Each row was made from one small tree. The marks that hang from a mark follow it in brackets, in alphabetical order. Every link used is in the known rows. Write each row's tree.
Known rows:
kapona(lafa(dige dola teba)): [-17 -17  18   6   4  -8   0   0  -1  43   6   0  28   2  15 -10  10  -5
   0   7 -22]
lafa(dola): [ -1  -2   2   3   0   1  -2  -5  -9   5   0   3   4  -6   2 -10   6   3
  -4  14 -10]
kapona(lafa(dola(mosedar) teba)): [ -6  -5   8   7  -5   1   4  -2  -2  15   0 -14  13  -2   7 -19  -9  -7
 -13  16 -18]
nivu(lafa(dige)): [ -9 -11   3  -5  12 -15   6   7   0  21   9   7  20  18   2  12   3  -8
   0  -9  -8]
dola(lafa(refa zese)): [ -4  -4  -2  -5   3  -6  -9  12  19  -8   2 -10  23   7  -1   5 -12 -14
 -16 -12  -4]
nivu(lafa(dige refa(mosedar) teba)): [-16   2  17 -15  26  -7  -6  17  -4  39  18   6  21  12  21  22   6  -5
 -22 -22  -6]
nivu(lafa(zese)): [  7  -9   9 -10   6  -6   3  13  13  -5  -5  12  25   9  -8   8   2 -13
   0 -19  -4]
teba(lafa(dige dola nivu zese)): [-18  -9  21  -7   0 -15  -9  13   8  32  15   2  34  -2 -11  -8  20   6
 -15  15 -26]
nivu(lafa): [  2  -4  -2  -4   5  -8   6   5  -3   0   8   3  13  11  -2   8  -6  -5
   0 -15  -2]
mosedar(dola(lafa(teba zese)) refa): [  5   9  11  -7  -1  19 -28  28   2   7  -8   8  16 -11  -3   3   0 -11
  26 -13  -9]
kapona(lafa(dige dola nivu refa zese)): [-28  -9  22 -10  -2 -35 -10   3  20  25   1 -12  39  13  13 -18   2 -11
 -26  13 -34]
zese(lafa(dige nivu teba)): [-30  -7  21   9  -2  -6  -1  16   3  42  13 -10  19   1  17   8  12  -6
  -4  -7 -31]
lafa(dige dola zese): [ -8 -13  17  -3   7  -4  -6   6  10  21 -11  15  23  -2  -2  -5  22  -7
  -5  16 -18]
zese(lafa(dige refa teba)): [-35   1  18   2   4   1  -3   5  -4  28  15  -7  12  -1  28  16  13 -24
 -11 -15 -22]
teba(lafa): [ -6   3  -1  -2  -4   1   1   1  -5   3  22  -3   5  -3 -10   3   3   2
  -3  -6   5]
kapona(lafa(dola nivu refa teba zese)): [-14  -5  29  -9  -2 -15 -10   7  11  18  -1 -11  40   0  17 -18   0  -7
 -21   0 -34]
nivu(lafa(dige dola refa)): [-19  -3   5 -11  15 -19  -2  -5 -12  20  13   4  25  15  15   5   4 -11
 -19   4 -21]
zese(lafa(dola nivu)): [-20  -1   7  12 -17 -10  -2   3  -2  11  12 -15   8  -6  10 -10   1  -1
 -11   8 -29]
refa(lafa(dige) mosedar(dola)): [ -9   8  14 -26   6  -7 -21  -1  -7  31   1  19  -7  11  12   6   8  -2
  12  -5   7]
kapona(lafa(nivu refa teba zese)): [-13  -4  27 -12  -2 -17  -7  12  20  13   0 -14  35   7  14  -9  -5 -10
 -17 -14 -24]
mosedar(dola(lafa(nivu refa teba))): [-13   1   8  -7   3  -1 -21   8 -10  18  17 -18  20   7  14   6 -15  -4
  -2  -8 -23]
kapona(lafa): [ -7  -5  -1   3 -10 -14   5  -2  11   2   4 -10   9   8   3  -9 -12  -7
   0  -7  -1]
nivu(lafa(dige dola(mosedar) zese)): [ -6 -11  10  -8  10 -10   3  10   8  14  -7   9  28  10  -7  -2   6 -17
 -18  17 -21]
refa(lafa mosedar(dola)): [  2  14   9 -26  -1   2 -21  -3 -11  11  -1  16 -14   3   9   1  -1   1
  14 -12  13]

Write each row's tree:
[-20  15  -1   0  -9 -16  -7   6   4  16  -5 -13   2   2   5 -26 -11  -5
 -12  32 -18] | kapona(lafa(dige dola(mosedar(refa))))
[-18  -3  19  11 -10   2  -3   9  -8  25  12 -10  16 -12  16  -6   8   1
  -7   0 -35] | zese(lafa(dola nivu teba))
[-10  14   9  -7  12   1  -6  19 -15  29  -1   3  15  -2   7  -4   1  -1
  -9  17 -25] | nivu(lafa(dige dola(mosedar(refa)) teba))
[ -3  -5  13 -11   7  13 -21  11   1   6   3   1  26   1   7  11  -1 -24
   6 -17 -13] | mosedar(dola(lafa(refa teba zese)))
[-15  -8  16 -17  15 -17  -5   4   3  15   2  12  37  11   8   5  13 -19
 -19   0 -22] | nivu(lafa(dige dola refa zese))
[-25  16  19  -1  -1  -2 -11  18   2  24  20 -18   4  -5  28   9  -1  -2
 -28 -20 -17] | zese(lafa(nivu refa(mosedar) teba))
[-21 -13  29  -8   7 -11  -8   2  11  32  -2   1  41   3  20  -9  14 -21
 -14   0 -28] | kapona(lafa(dige dola refa teba zese))
[-13   5  19  -7   8  -4 -12   0 -15  20   7 -11  19  -6  20  -9   3   9
 -21  11 -30] | lafa(dola nivu refa teba)
[-11  -1  20 -22   1 -21 -10   6  11  23 -16   0  20  10  -1 -21   2   2
 -20  29 -27] | refa(lafa(dige dola(mosedar) nivu zese))
[-31   3  13  -6   2 -35 -12   4   9  40  16 -18  19  14  23 -14  -7   6
 -37  12 -21] | kapona(lafa(dige dola nivu refa(mosedar)))
[-17   4  12 -12   8  -6  -9   0   7   8 -11  -1  15   3   5  -8   8 -18
 -32  30 -22] | lafa(dige dola(mosedar) refa zese)
[-31  15  10 -15   8 -21 -14  13   3  36  36 -14  11   8   7   8   3  13
 -35  -1  -5] | teba(lafa(dige nivu refa(mosedar)))
[  6 -12  10  -8   5  -4   1   8   4   0  -5  15  30   3  -6  -2   7 -10
  -3  -5 -14] | nivu(lafa(dola zese))
[ -6   3  15  -8   5  12 -29  30   5  28  -7  12  22  -5   0   7   8 -14
  25  -7 -16] | mosedar(dola(lafa(dige teba zese)) refa)
[  7  26  19 -28  -1  11 -17  22   4  -2 -27   6   1 -10   1 -12  -3  -2
   2  -2  -4] | dola(mosedar(refa(lafa(teba zese))))
[-14   8   7  -8   0 -15 -11  -5  -9   6   7 -14  11   1  13 -13  -4   8
 -25  18 -25] | lafa(dola nivu refa)
[-17 -11  -1   1   0 -15 -16  10   2  32  15 -11  18  17   0   3 -10  -2
   7   7 -20] | mosedar(dola(lafa(dige nivu)))
[-21  11  20 -24   7   0 -26   9   4  23  20  13  12   1   1  15  20 -18
 -11  -9   2] | teba(lafa(dige refa(mosedar(dola)) zese))
[-18 -16  19  -3  -5 -31  -2  14  33  27  -3  -8  34  17   0 -10   1  -7
  -8   0 -22] | kapona(lafa(dige nivu zese))
[ -3   3   6  -5  -6   7  -2   6   4  -3   5  -2  13 -11 -19 -11   6  -7
 -21  20  -9] | teba(lafa(dola(mosedar) zese))
[ -7   7   7  -2   7   7 -14  38  19  22 -11  -7  20  -2  -6   0  -6  -7
  -8   8 -14] | dola(lafa(dige teba zese) mosedar(refa))
[ -7   8  -9  -1   8  -7 -12  13   8   8  18 -16   3   8   8   7 -19   4
 -28 -13  10] | dola(lafa(refa(mosedar)))
[  3  -3  30 -24   3  -6 -11  15   9  18 -13   6  25   1   5  -7   5   7
   3 -14 -15] | refa(lafa(nivu teba zese))
